Each row comes from the steps of one walk. Every step used is in the known rows, and no mark comes twice. Write the walk behind each row, first mark first.
Known rows:
w -> b -> c -> p:  -48 -101  134  400   37  298 -138  291  156   10    2  253 -315 -397  283  -62  159 -122  -86   42  -64 -142  221  -83  202    8  -43  -13 -121  533 -133 -382 -164 -112 -210 -636 -535 -152  327  205   37   13 -157  -50  214    7
n -> c:  129 -151  184  127  109 -146 -314  173 -346  -29  316   35  -65  -29  125  192   90  199   68   46   43  109  -72  318    2  -48    4 -136   44  -81 -118 -332 -145  -98  -25  -69  -79  105  236  308  -98 -289 -186   47  207 -238
d -> p -> a -> b:   49  -39 -202  229   73  309   64  129   34   38  225 -514  144 -112   34  -66   79  249   28  -17 -202    2 -149  522   37  366 -183  -69  231  185   12  146  293 -234 -150 -132 -175  365  103  197  -28 -547 -214  198   86 -195
a -> n -> c -> p -> g:  161 -329  281 -117 -270  503 -541  164 -227  114  119 -112 -162 -499  471  355   65    6  181   57  180  -47 -519  163 -130   16 -107 -349  178  -28 -134 -269   23  170  -44 -115 -365   80  220   83  -91 -225  163  -31  130 -257
a -> n: -144 -291  120   61 -135  270 -233  164 -146  194  117 -135  -17 -191  144  118 -171  127   24  136   55  155 -279  171  147  253 -159 -176 -125    1 -242  -23  205  -37   66  -88  160  211  257  134 -184 -213 -220    9  118 -135
a -> e: -201 -369  -96   99    8  -26 -224  114  -46  272  227 -101   30 -148  -76  -11 -221  297  -25  216   17    8  101  308  -41   -7  -21  -66 -239 -281 -173 -113   68 -131  117 -216  172  105  250  248  -99  -60 -288 -196   83  -33
e -> a -> n -> c -> b -> w: -100 -329  -62  529  -35  571 -138   31   47   76  341  -10   20 -242  218  350 -171  109 -276   94 -193  552   14  223   34  172 -451 -257  149 -250  136 -363 -285 -178 -415 -343  131 -251  302  400 -363 -565  319 -273  383 -445
d -> p:  118 -121  212   22  183   85  -84  231 -191  217  -29 -299  -37  -87  -11   38 -187   78  170  -37  -56 -143   20  316 -106  -64    3  -33  -35  154 -157  -24   84  -72  117 -101 -278   99  192  258  106 -138  -36   78  207   21
w -> b -> c -> e:   32 -273   40  513   34  353 -373  243  -18   -7   96  348 -317 -289  190 -195  137   62    4  161 -119  220  523  -84  146  121  -30  -53 -258  137  -84 -268 -252 -228 -355 -409   48  -17  387  236 -223 -106 -212 -122  263 -208
e -> a -> b -> w: -148 -331  -92  305  105  422  -17   57  163 -210  176  -42   79  -90   89 -138 -189  247 -309 -228   38  229   53  352  190  169 -239  267  140 -112  147    4  120 -341 -305 -549   86 -237  246  261  -83 -413  308 -292  237 -426
n -> c -> p -> d:  -26 -104  254  197  -98   90 -277  121 -463  -95  135  210 -227    7  182  220  171  -36  356  -50   50 -134 -255  171  -35 -214   48 -101  -24  -16 -102 -320 -152  101   61 -237 -399  194  252  186   89 -200  261  -79  153 -285
c -> n -> a -> b -> w:  198 -219 -178 -113  164  728  -56   69  585   71   81  -14 -132   54  147  -91  -33   56 -431 -252  -27  395  345  241  157  132 -304  168  160  -21   48  -72  149 -421 -421 -695  203   35  589  144 -201 -459  -31  -78  286 -438
c -> e -> a: -230 -515  -26   68    5  309 -433   45   13  149  128 -216   17   28  207   59 -254  237  206   68   81  281  286  250  147 -147   46  115 -199 -281  296   70  107 -215 -121  -78   51  -36  174  317 -218 -268   93 -277  165 -225
w -> b -> c -> n:  157 -162  -55  271  188  433 -168  334  501  189  122  361 -264 -271  386    3  183   17 -161  129  -54  186  416  -78   99   42 -193   61 -323  369 -261 -300  -63 -312 -288 -555   67   83  585  419 -149 -125 -268  182  169   45
b -> c -> n -> a -> e: -100 -604 -153  122   19  268 -236  167  393  646  269  -97 -236   24  396   87 -219  234 -279  286    9  332  519  198  -49 -219  -15    6 -277 -116  -29 -473  -22 -224 -360 -368  350  344  712  202 -229 -164 -610  -29   22  -63
w -> b -> c -> n -> a:   49 -194   50   36  317  524  -92  266  518  339   -8  161 -230  -36  562   30  158  -25 -342   56    8  353  586  -29   30 -144  -23   95 -327  258 -123 -299  -41 -477 -393 -459   44   39  588  311 -344 -371 -417   90  114  -18
a -> b:  -26  -67   20  122   56  256 -157  144   19 -261  193  -29   81 -168   80  -80   80  162  -30 -238   26   51  -46  361  268  129 -150   34  136   25 -173  -87  125 -207  -47 -269   38   47  216  139  -57 -237  -28  -67   37 -262
c -> e -> a -> b -> w:  -87 -438 -243  407  -71  630 -301  -10   83 -132  234   -1   17 -108  145 -170 -240  275 -204 -143 -127  371  304  258  262   90 -194  284   71 -247  319   31   78 -321 -390 -579  198 -148  307  164 -114 -416  409 -400  328 -580
g -> p -> a -> b -> c: -217  138   21  606 -149  292  -66  239 -220 -415  309  -79 -135 -417  383  -65   41  311  -81   11 -243 -194   16  488  253  421 -101 -258   60  132  -24  -61   33  -91 -170  -76 -145  499  297  237 -150 -503 -384  169 -226 -374
n -> c -> e -> a: -101 -431  -20  218   98   94 -593    0 -300  199  306 -103  -28   45  354  262 -193  322  153  152  -95  471  122  268  -31 -219   64  -41  -29 -296  268 -296 -258 -154 -244  -46  -89   70  279  415 -263 -406   27 -246  254 -386
a -> e -> c -> b -> w:  214 -194 -278  349 -281  291  106  154  135 -141  347  560  -63 -391 -269   38 -238  203 -184   67 -175  178  542  146 -128  -67 -344  -12 -278 -324  -99 -426 -289  -37  -94 -673  116 -420  262  205  -23 -146  154 -401  448 -240
w -> b -> c -> p -> a:  -66 -134  -10  290  -14  347  -33  318  226  208   45  105 -258 -364  258   85  272  -13 -136  228  -96 -115  254   18   74  205  -98  -23  -97  372  -21 -150  -15 -200 -285 -518 -624   86  150  142  -39 -232 -249   36  160  -27
n -> c -> p:   -9 -107  159  -54  -44 -110 -348  170 -291  162  146  -23 -195 -185  215  168  102   26   92  -13   55   36  -70  204   64 -175    3 -150  212   50 -164 -356 -267   82  -57 -257 -573   -6  196  173   97 -150   45 -113  209 -291
p -> a:   -3 -153  -14  -81   38  218 -111  112  -17  145  137 -141   13  -67   40  135  111  221   48  204    9  -75  -11  381   98  215 -112  -79 -198  -43  -21  111  238 -275    0 -126 -127  230   62  266 -160 -482 -333  126   55 -134
w -> b:   83    4   60    0  247  166  -76  223  142   14   23  165   35 -157   94  -25  118   12  -11 -105   46  -37   90   51  100  155  -41   29 -289  106 -117  -51   50 -362  -39 -335 -153 -113  129  372  -77 -175  -58 -107  287  -64
c -> b:  200  123   47    3   29  284 -125   48  155 -227   71  205  -50  -92 -217  139   37  -22   41   24  -17  -34  259  233  206  -20 -242   14 -201   29 -223  -30  -28  -87   -9 -390  -16 -124  181  317 -183 -259  152  -94  176  -11
n -> a -> e -> c:  -48 -468  -83  -98 -135   18 -215  134  -90  299  139  -96   45  -68  242  156 -416  357  -12   24  128  173  367  378 -191 -237   85  -45 -271 -408   40 -505    5 -178  -22 -164  -50   70  359   49  -86 -281 -510 -307  224 -199
g -> p -> a -> b -> c -> e: -196   16 -112  650 -302  511 -283  155 -247 -346  409    8 -200 -462  394 -170    8  409  -25  155 -279  -31  251  301  354  431 -129 -317  -68  -35   90   29  -26 -131 -315  -45  -73  604  393  182 -220 -552 -289   68 -293 -513
c -> e -> a -> b: -252 -489 -252  222  -10  470 -384  -14  111  -54  250 -282  114    5  236  -43 -237  290   73 -126  -36  352   98  384  241   52  -37  238   92 -196  240   23  147 -244 -214 -238  157   85  322  209 -184 -388   94 -329   81 -409
n -> a -> b -> c:   27 -231   75  267    5  317 -178  180 -141 -150  180 -239  -48  -95  342 -124  -82  202 -260 -187   52  162  200  327  266  -45   19   82  105   48  -94 -433 -132 -251 -343 -234    2  140  494   21 -147 -407 -327   -8  -29 -365

Which walk is each row?
  86 -205 -134  410    9  413 -166  270  324 -194  269  133 -203 -198  260  -49   87  203 -117  -16 -118  383  239  158  270   -6 -284   -1    2  294 -255 -312   -3 -125 -330 -502  315  178  706  212 -148 -210 -295  208   21 -154
a -> b -> c -> n
  35 -385 -115  213 -257 -152 -202  176 -157  163  319  144   81 -192   10    1 -391  384  132  102   77  196  179  245 -158 -250  -54  -95 -339 -284 -160 -423  -53  -43  167 -246   13   60  263  180   -1 -120 -352 -253  166 -159
a -> e -> c
-203 -157 -118  205 -313  -39 -100  225 -250  183  394   43   23 -388  310  116 -269  448   23  154 -107 -159  168  487 -238  137  -66 -347 -383 -381   73  -37   86  -88  143   27 -280  491  148  344    8 -329 -487  -82  -78 -176
g -> p -> a -> e -> c
  96 -157 -161 -269   69  622 -172  127  512  140  192 -213   -1  122  354  144  -24  108  -74 -170  153  392  264  330  186  -96 -142  209   59  126  -45 -109  254 -315 -281 -432   43  304  657  154 -267 -439 -150   37   37 -274
c -> n -> a -> b
 180 -111 -195  411  -27  631  181  125  108  248  364 -215  -39 -239  -71  304  111  103 -244  177 -454  237  -43  263 -171  603 -432 -543  248 -152  -41 -229 -127 -125 -412 -223  -66   33  178  339 -254 -589   -4    0  470 -435
d -> p -> a -> n -> c -> b -> w
 143  -86    7   -5   90  178   91  166  -74  285   29 -417   30  -90  -74   77  -59  153  169  219 -131  -69   10  385 -130  233  -81  -95  -91   87   39  203  320 -197   22  -22 -338  328   11  283   16 -470 -204  216  105   -7
d -> p -> a
   6 -460 -241  479  -20  383 -375   -7 -221  -97  411   30    0 -129  207  -54 -124  369 -206  -61 -194  540  186  294  102  143 -184   43  380 -267  324 -253 -193 -270 -491 -410   78 -163  406  183 -209 -525  335 -337  331 -846
n -> c -> e -> a -> b -> w
  75 -383  126  386 -208  242 -407  208 -242   -5   87  144 -288 -175  122  -39  -64  221   57  179 -169  102  467   54  179  -83  -30  -76 -276  -86 -151 -246 -154   31 -115 -286  161  129  351  152 -134 -148 -198  -66   90 -301
b -> c -> e
 418   18  -70  112 -210  396   62  164   51 -491  136  599 -227 -329 -230   60  -63   30 -131 -212 -104   90  481  122   -7 -115 -402   17 -166  -50 -128 -366 -347  -52  -57 -654  -96 -556  213  173 -103 -265  279 -183  490 -301
e -> c -> b -> w
-397 -823   22  695 -203  530 -550  101  -72  451  192 -211 -124 -142  488  121 -434  301   15  270  -87  432  144    2  108  102  -80 -156 -214 -116  118 -223   28  -54 -286   -7  303  176  407  163 -331 -276 -273 -257   15 -271
b -> c -> e -> a -> n
  -6 -227    5  233  -26  205 -133  207 -239  578  370 -577   46 -222  220  263  -16  240   17  248 -152  296 -315  353 -202  427 -101 -587  183  -12  -44 -168  144  -67 -175  141 -111  449  138  205 -164 -490 -436  205  195 -177
d -> p -> a -> n -> c
 183 -115  -57  361  -39  481 -108   80   26 -118  279  238  -78 -306  -22  214   90   35 -233   44 -266  323  -25  124  119  299 -459 -397  151 -110 -167 -324 -325  -31 -253 -432  208 -225  340  273 -367 -371  160 -164  423 -453
a -> n -> c -> b -> w
 356 -118  407 -130   63  404 -135  188 -261  -25  -60 -239 -119 -287   31   36 -114   54  249   -8  204 -276 -160  363 -231   12   65  -78 -115  -48  -80  153  212  -24  128  -37 -185  -58  102  200   -4 -202  281  156  187   83
d -> p -> g
  -7   39 -285  222 -384  312   38   76   92 -141  442  175   72 -521   77  376 -154  313   74  214 -226 -115  230  463  -85  112 -231 -370 -403 -341    4 -170   29   -6   58 -148 -280  254  130  408 -204 -423 -202 -155  -16 -124
g -> p -> a -> e -> c -> b
 242 -278  -80 -187  -88  253 -227  274  227  108   91  300 -158 -173  229  192 -226  162   94  -63    1  231  239   56  -91 -320 -220   63 -325  124 -196 -243  -15  -11  -12 -362  -60  103  496  170  -55 -132  -78   98  254   10
e -> c -> n
-130 -442  -23 -134    7   41 -165   43   24  523  199 -331   76   80  122   70 -210  253 -228   91  122   56  285  398  -25  -29  214   24 -222 -437   20 -241  103 -347  -77 -157  132  193  243  108  -88 -248 -477 -231   92 -176
n -> a -> e
 256 -240  401  158 -344  466 -318  224 -224 -233  -86   90 -408 -524  330   15   39  -22  142  -25  192 -259  -32  120   16 -166   70  -49 -122  128 -173 -193  -45  158  -60 -366 -496 -148  233   47   25  -76  208   91   -6   -8
b -> c -> p -> g
 381   97  -45  317   64  219  -40   93  -37 -341  283  433 -130 -231 -129  177  243    7 -179   -7 -260  123  322  257   38    6 -364 -146  115  -77 -105 -394 -455 -133 -233 -528  -34 -419  281  380 -203 -370  342 -125  529 -393
n -> c -> b -> w
 156 -221 -223 -215  -72  514 -135  248  356  -31  180   34   43  -11  396  110 -179  216  -33 -377  119  496  290  259   45 -226 -195   88    7   43   46 -385   89 -184 -275 -490  -58  170  674   83 -161 -484 -280  -23  129 -282
e -> c -> n -> a -> b
-282 -466  -86  588  131  408 -349  145  166  110   54  129 -109 -151  423  -47 -128  171  -46  200  -91  305  471  -12  106  -21   46  115 -286   85  175 -326 -137 -352 -355 -317   25  -67  340  344 -273 -280  -31 -307  201 -192
w -> b -> c -> e -> a
  79 -250   57   93  -36  168 -572   82 -388   22  222   64 -117  -69  159   75   31  267  127  174  -79  267  190  205   52    1  -20 -184   15 -192  -13 -281 -264  -38  -92  -85   87   42  331  209 -166 -287 -122 -111  201 -466
n -> c -> e
 194 -211 -254  170 -276  138 -145   67  124 -155  308  363   15 -337 -102  157 -235  237   47   45  -88  203  386  257  -68 -288 -268  -10 -347 -243 -167 -515 -160   10   60 -426   23 -171  307  261  -88  -53  -79 -298  279  -73
a -> e -> c -> b
  42 -322 -287  225 -155  -69   87  247  -86  458  383 -273  129 -179   18   78 -316  412  113  240 -200  204  160  450 -447   97  -33 -246 -276 -202   -6 -275  151  -88    9  -13 -189  333  111  175   55 -355 -550  -52  149   22
d -> p -> a -> e -> c
 257  136    3  153  -11  113 -283   63 -142 -333  283  220  -34 -125   34  279  196   50  -53   67 -123  179  129  325  152 -102 -239 -185    1  -49 -233 -398 -315  -15  -49 -313  -89 -155  225  426 -233 -336  165  -39  274 -265
n -> c -> b
 355   91   40  117   27  466   70   58  203 -336   58  405 -183 -195 -277   -3  136  -63 -274   41 -143  -32  332  213  154  142 -373   52 -107  -79 -193  -32 -160 -193 -122 -705  -32 -376  147  328 -182 -267  374 -218  423 -217
c -> b -> w
-304 -552  114  142   20  432 -288   70    3  476   68 -402  138 -103  273  216 -366  207   27  188  152  250 -279  189  125   65 -119 -109 -101 -134   77  -34  217 -173  -32   -2  143   99  178  196 -259 -291 -162  -96  102  -75
e -> a -> n
-413 -528  155  263  -90  313 -345   58 -343  307  177 -272  -46   98  513  420 -203   25  318  170   98  148 -485  168  -50  -96   42 -119   48  -39   40 -283  -11   31 -122    7 -243  247  357  166 -107 -360  189 -240   20 -296
e -> a -> n -> c -> p -> d
-211 -283  229  334  -20  483 -171  146 -160 -321  -10  -58 -283    2  393  -20   86  -10   78 -226   76  -76   80  196  221  -87   96  220   87  139  -74 -373 -185 -131 -264 -467 -348  232  506 -143   -5 -428   73  -80   -8 -379
n -> a -> b -> c -> p -> d
 -63 -487 -292  155  208  383 -112  176  670  620  225  130 -129 -138  509   85  -29  111 -456  318  -77  397  617   32  -83  -34   34  -15 -371   32  -72 -506    0 -468 -460 -469  227  188  639  308 -230 -194 -683 -110  128   -7
w -> b -> c -> n -> a -> e
 170 -282  -54 -416  -29  370 -248  245  225  189   55   79 -122    1  309  293 -293  104   33 -142  170  344  411  120  -89 -419 -100  120 -313   60   25 -367  -37 -160 -145 -352 -185  166  563  127  -96 -340 -313   54  283 -173
e -> c -> n -> a
  34  -16 -219  127 -161  136 -220  115 -113  -73  373 -275   19 -208  362  191  288  260  -59   -9  -98  175 -237  395  139  166 -203 -175  459   82   86 -217  -64  -77 -255 -239 -474  257  199  171  -26 -445 -148   10   40 -419
n -> c -> p -> a -> b
-244 -268  -94  -54 -316  507  -86  143  227  500   50 -387  -53 -179  122  301  -91   53   36  199   17   72 -302  167  162  341 -119 -176   94   77   48  167  341  -56  -57 -184 -388  440   29   13 -171 -279 -292   -5   41 -108
c -> p -> a -> n
 -37 -176 -137  536  -92  282  -85  189  -48 -306  315 -164   11 -254  295  -45   98  355 -127   85 -225  165   90  433  270  381 -207  -82   25  162 -115 -173   45 -192 -224 -149   71  326  298  176 -164 -450 -439  222  -87 -307
p -> a -> b -> c
 192 -186 -396  184 -244  180  181  139  239  235  341 -121   81 -268 -126  242 -224  298  163  304 -301  136  321  434 -343  -35 -229 -229 -284 -260  -61 -348 -129  -64   19 -181 -242   96  125  313  -61 -300 -191 -154  239   80
d -> p -> a -> e -> c -> b
-228 -484   18  312   36  181 -381   72 -204  391  258 -328  177   -5  446  349 -233  276   43  126   93  406 -374  260   -8   24 -129 -229   35 -153  123 -343   20 -125 -150  138  136  122  265  305 -249 -406 -140  -60  134 -364
e -> a -> n -> c
  34 -306   98 -466  169  502 -210  127  402  346  -41 -167 -120  140  239  202 -104   24 -107   72  186  247  395  181   13 -179  -21   35 -215  -21   57  -55  209 -278 -153 -250    8  178  484  266 -288 -359 -300   59  176  -39
c -> n -> a
-201   56   93  209  -81  324 -246  129 -293  227  417 -283  -15 -422  379  387   12  226  -30  267 -131   -8 -380  418   33  549 -149 -709   57 -179    1  -54  127  -46 -110  307 -112  635  197  329 -314 -566 -475  177  -53 -402
g -> p -> a -> n -> c
 253 -159 -476  290 -303  354  197  144  286  -93  375  363  -25 -328 -260  179  -88  297 -228  265 -299  215  535  308 -131  278 -434 -107 -267 -530   33 -238 -154 -189 -165 -577   55 -190   94  258 -160 -441   26 -302  500 -280
p -> a -> e -> c -> b -> w
-308 -131  -21  342 -291  469 -522   26 -379  253  474 -149  -80 -390  486  270  -25  329   13  434 -260  123 -165  252   -1  612 -145 -706   39 -248  167   42   72   35 -121  286  -68  657  279  308 -447 -552 -461  -30  -38 -575
g -> p -> a -> n -> c -> e
 -92 -344 -211  277 -112  323 -342  137 -243  604  343 -476  -12 -118  259  254  -93  329  124  397 -299  362 -166  264 -191  490  -94 -553  188 -149   21 -117   70  -34 -256  241   51  493  213  142 -223 -512 -457   71  206 -422
d -> p -> a -> n -> c -> e
-108 -192 -343   18 -336  258  -85  215  253  255  405  111  -64 -405  251  251 -283  445   -1  295 -163   94  205  351 -245   77 -184 -277 -387 -315   22  -79  222  -11   52  -88 -129  554  369  369  -91 -306 -532    9 -100   -1
g -> p -> a -> e -> c -> n
 298   51  -38  -14 -208  253  -87  165  -56 -419  109  363  -48 -241  -67  217 -164   65   99 -154  -35   95  241  140   46 -208 -246  -21 -308   73 -136 -406 -227   14   64 -407 -173 -229  252  289 -107 -195  116  -76  306 -175
e -> c -> b
  -1 -170  244   52 -242  299 -233  226 -342 -212  -69  239 -244 -135   73  122 -127  -55  510 -186  194 -253  -57   71 -116 -272   44  149 -311   72 -123 -228 -168  137  174 -377 -507  124  235  -33  249 -190  216 -116  187  -94
e -> c -> p -> d
